Each row was made from one small tree. The marks that hang from a mark follow it in brackets, in alphabetical order. Every link used is in the known rows. Write each row's tree.
(in the rows, 128 means zero)
Known rows
Q(G S): [ 72 213  85 134 110 103 162 135 151 114 143 115  88 139 187 132  85 171
  90]
R(E U(C Z)): [130 122 127 144  94 103 175 105 110 107  78 192 121 141 163 180  64 123
 147]
U(C R(E) Z(A F)): [157 125 119 169 141  67 152 140 140 162  98 121 159 137 128 104  98 111
 147]
Q(G): [ 83 193  91 141 107 122 154 146 153 122 158 126 102 129 165 153  86 181
  95]
C(U(R Z)): [129 125 108 149 138 118 180 114 109 125 104 141 175 129 129 128 100 156
 115]
E(R(U(C Z(A)))): [132 126 121 140 109  94 151 110 127 170  99 179 139 129 136 164  88 108
 152]
C(U(R Z(A))): [138 122 106 144 145 105 160 127 118 154 122 139 177 106 115 110 114 146
 118]
Z(A F): [125 182  99 159 105 105 129 170 203 149 195 110 119  89 132 116 107 138
 108]
C(U(R Z(A F))): [156 132 115 166 152  99 155 142 149 195 146 115 175 106 107  74 122 126
 120]
C(U(R(E) Z(A F(S)))): [167 132 128 154  87  91 141 135 154 217 142 122 158 117 111  26 106 122
 130]
R(U): [103 160 102 137  79 134 158 130 151  95 147 177 121 119 153 175  81 151
 121]
U(C R): [113 144 102 158 125 114 176 132 129  67  95 144 189 161 143 168  90 146
 127]
U(C): [108 162 108 153 106 120 166 136 152  75 124 149 152 136 158 180  83 146
 116]
R(E U(C)): [118 137 114 142  75 117 166 108 131  65 102 214 128 150 156 190  65 135
 146]
U(C Z): [121 148 119 155 124 102 175 134 130 115  99 128 144 127 164 169  82 137
 117]
C(U(R(E) Z(A))): [141 112 103 139 129  91 153 112 110 131 111 166 156 117 113 114 102 147
 133]
U(Z): [110 161 103 144 108 105 161 139 138 125 129 119 112 105 161 156  84 158
 106]
F(S): [105 187 107 136  48 129 147 152 178 121 164 123 129 118 161 117  83 162
 102]

Which tree is each row?
[129 119 112 154 126  84 176 111 100  90  57 148 159 161 149 160  76 140
 144]
U(C R(E) Z)
[145 139 105 161 127  70 137 146 153 165 130 110 126 112 121  94 100 132
 137]
U(R(E) Z(A F))
[158 127 133 161 107  83 149 136 150 178 117 162 123 116 141 123  87  95
 151]
R(E U(C Z(A F)))
[134 192 114 154  60 108 121 180 218 192 204  94 122  94 139  62 104 132
 105]
Z(A F(S))
[153 135 121 178 157  79 158 157 148 185 111  94 182 129 129 104 110 107
 133]
U(C R Z(A F))
[150 130 136 165  96  96 168 120 138 147  99 165 119 141 156 143  70 104
 148]
R(E U(C Z(F)))
[164 136 133 162  91  70 145 151 155 208 108 101 165 140 133  56  95 102
 143]
U(C R(E) Z(A F(S)))
[149 134 132 160 113  88 146 125 158 211 122 154 137 130 128 127  96  90
 152]
E(R(U(C Z(A F))))
[117 130  96 140 104 120 164  99 119  58 119 190 160 149 118 143  88 170
 128]
C(U(R(E)))
[162 146 136 171 111  83 152 167 169 228 117  75 187 133 135  52 106 100
 130]
U(C R Z(A F(S)))
[135 154 124 162 101 113 162 142 160 182 143 129 111 109 152 126  86 123
 122]
R(U(Z(F)))
[134 140 109 140 126 111 152 132 139 158 151 147 142  82 130 121 108 145
 107]
C(U(Z(A)))
[122 129 125 143 100 105 170  95 120 135  81 181 137 153 149 179  73 120
 147]
E(R(U(C Z)))
[131 115 106 142 122 103 172  96  99  99  93 170 153 139 125 131  86 159
 130]
C(U(R(E) Z))
[128 132 129 150 109 114 182 121 118 131  89 167 144 131 165 177  77 121
 133]
R(U(C Z))
